In the rows, 128 means zero.
Known rows, with every step that occurs
s > a: [107 113 150  94 134 205 109  88  95 152 160 113  89 117 147 104  67 159
 126 149 108 159 147 148]
y > a > s > c: [ 98 116 146 123 154 181  89 104 131 165 163 111  90  87 152 125  80 157
 158 148  83 149 157 120]
b > s > a: [ 96  93 147  84 157 194  88  92  70 118 156 113 105 108 154 115  63 155
 135 144 108 162 147 150]
c > v > a: [112 132 142 124 118 196 130  86  93 174 152 103 143  98 158 134  59 173
 113 139 132 144 140 122]
v > e > d > j > y > a > s > l: [123 129 138 113 117 204 148  72 143  96 116 140  95 124 155 126  98 151
 168  99 138 131 146 131]
e > d > j > y > a > s: [121 140 146 110 119 208 135  82 140 112 110 137  89 123 157 130 110 128
 187  98 113 128 140 139]
c > s > l: [103  76 152  94 149 205  88  79  89 111 142 134  98  98 146  70  50 147
 138 115  89 172 154 119]
j > y: [112 113 151  97 135 205 116  93  87 107 142 107 110  97 133 111  58 133
 153 118 120 138 154 154]
d > j > y > a > s > c > v > e: [103 139 139 113 136 218 135  95 122 132 116 122 102  99 165 150  91 147
 180 111 131 118 158 135]
b > s > c > v > e > d: [ 87 144 118 120 132 183  83  66  95 102 124 102 109 120 155 138  78 154
 151 146 139 152 151 145]
b > s: [100 104 142  97 147 180  87  78  65  97 152 115 113 106 153 116  56 141
 143 123 120 164 144 147]
j > y > a: [112 109 159 106 142 207 119 108  95 120 141 111 114  79 140 124  69 141
 157 127 111 117 156 145]
j > y > a > s > c > v > e > d: [101 129 137 123 138 205 122 103 138 126 125 104 108  87 141 143  92 158
 166 148 117 115 163 129]
c > y > a > s: [101 114 157 114 146 194 118  95 118 131 151 105  92  69 154 136  84 154
 155 156 103 125 150 118]
j > y > a > s > c > v: [ 95 109 147 113 155 206 105 117 120 146 143  99 113  73 140 137  76 152
 164 147 101 121 171 129]
v > c > s: [ 85 104 154 125 152 185  86  78 100 133 132 118 114  89 162 107  66 144
 164  98  97 165 126 100]
y > a: [113 120 154 122 129 188 108  89  99 143 154 117 103  90 153 121  74 153
 141 136 107 135 144 133]
c > v > e: [110 146 123 130 100 196 133  58  91 122 139 102 118 114 151 131  65 172
 118 145 164 145 143 131]
a > s > l: [108  75 145  94 150 180  96  88 124 141 180 120  99 110 140  88  54 152
 140 114  96 181 161 117]
b > s > a > y: [ 83 101 146  85 160 198  97 104  86 134 144 114 105  97 149 121  74 156
 143 156 109 155 151 148]
c > v > e > d: [114 161 119 136  87 196 136  49 111 112 124 106 112 129 149 132  84 167
 128 144 166 141 137 133]

Rows
[114 149 127 130 107 210 151  73 132 116 110 117 112 112 157 151 100 165
 155 132 153 120 145 124] => c > v > e > d > j > y > a > s
[ 96 146 121 120 129 200 118  82 147 134 126 110  90 119 151 137  93 151
 174 131 124 148 157 129] => a > s > c > v > e > d > j > y
[102 117 147 114 154 175 110 109 125 191 174 111 116  93 156 122  62 164
 140 132  85 165 148 117] => v > a > s > c
[ 86 126 157 127 140 182 102  74 108 133 139  96 113  89 161 136  73 141
 167 108 127 140 131 113] => v > c > y
[ 93 121 149  95 137 211 120 105 114 172 145 113  87 104 143 112  81 161
 135 164 109 150 151 145] => s > a > y
[ 92 150 133 129 129 192  96  87 106 183 148  93 120 105 158 134  63 162
 134 149 120 149 156 132] => s > c > v > a
[114 158 129 124 118 199 141  73 146 104 109 130  83 124 158 138 108 148
 179 115 134 128 144 137] => v > e > d > j > y > a > s > c
[ 83 156 132 130 132 194 104  98 117 196 138  94 119  98 155 139  71 164
 139 157 121 144 158 131] => s > c > v > a > y
[121 122 149 104 125 211 129  84 146 113 114 140  92 125 154 121 103 128
 183  87 111 130 148 136] => e > d > j > y > a > s > l
[ 98  95 152  93 153 217 101  89  87 129 139 127  84  97 150  85  67 158
 134 151  81 165 144 128] => c > s > a
[108 154 135 120 120 214 123  83 148 129 102 123  91 124 158 143 112 134
 189 114 118 123 150 137] => e > d > j > y > a > s > c > v
[ 87 146 145 121 142 195  88  88 111 142 138  94  81  86 154 135  80 143
 162 158 109 126 159 140] => s > c > y > a
[102 147 130 137 128 192 118  85 150 151 129 119  89 107 167 147 106 164
 167 140 114 133 150 116] => y > a > s > c > v > e > d > j
[ 93 120 140 129 148 186  93 102 129 172 158 103 100  85 154 133  81 165
 151 158  93 142 161 116] => y > a > s > c > v
[ 82 132 121 115 143 185  80  72  78 110 136  99 114 109 157 137  63 157
 144 148 139 156 156 143] => b > s > c > v > e
[ 83 113 161 130 156 179 102  93 128 149 146  99 115  68 165 147  85 152
 174 118 108 131 136  95] => v > c > y > a > s
[ 87 123 137 109 153 183  91  90 131 144 160  97  78  94 147 121  74 146
 164 152  94 161 160 127] => a > s > c > y
[127 159 136 122 101 206 156  64 124  88 103 135  94 127 158 137 102 146
 167 105 152 119 134 144] => v > e > d > j > y > a
[ 87 125 127 120 142 183  87  87 128 163 162  95  94 105 147 121  70 157
 150 152 103 172 161 122] => a > s > c > v
[100 138 141 127 121 198 138  99 108 190 140 103 141  87 155 141  69 176
 121 150 132 137 145 119] => c > v > a > y
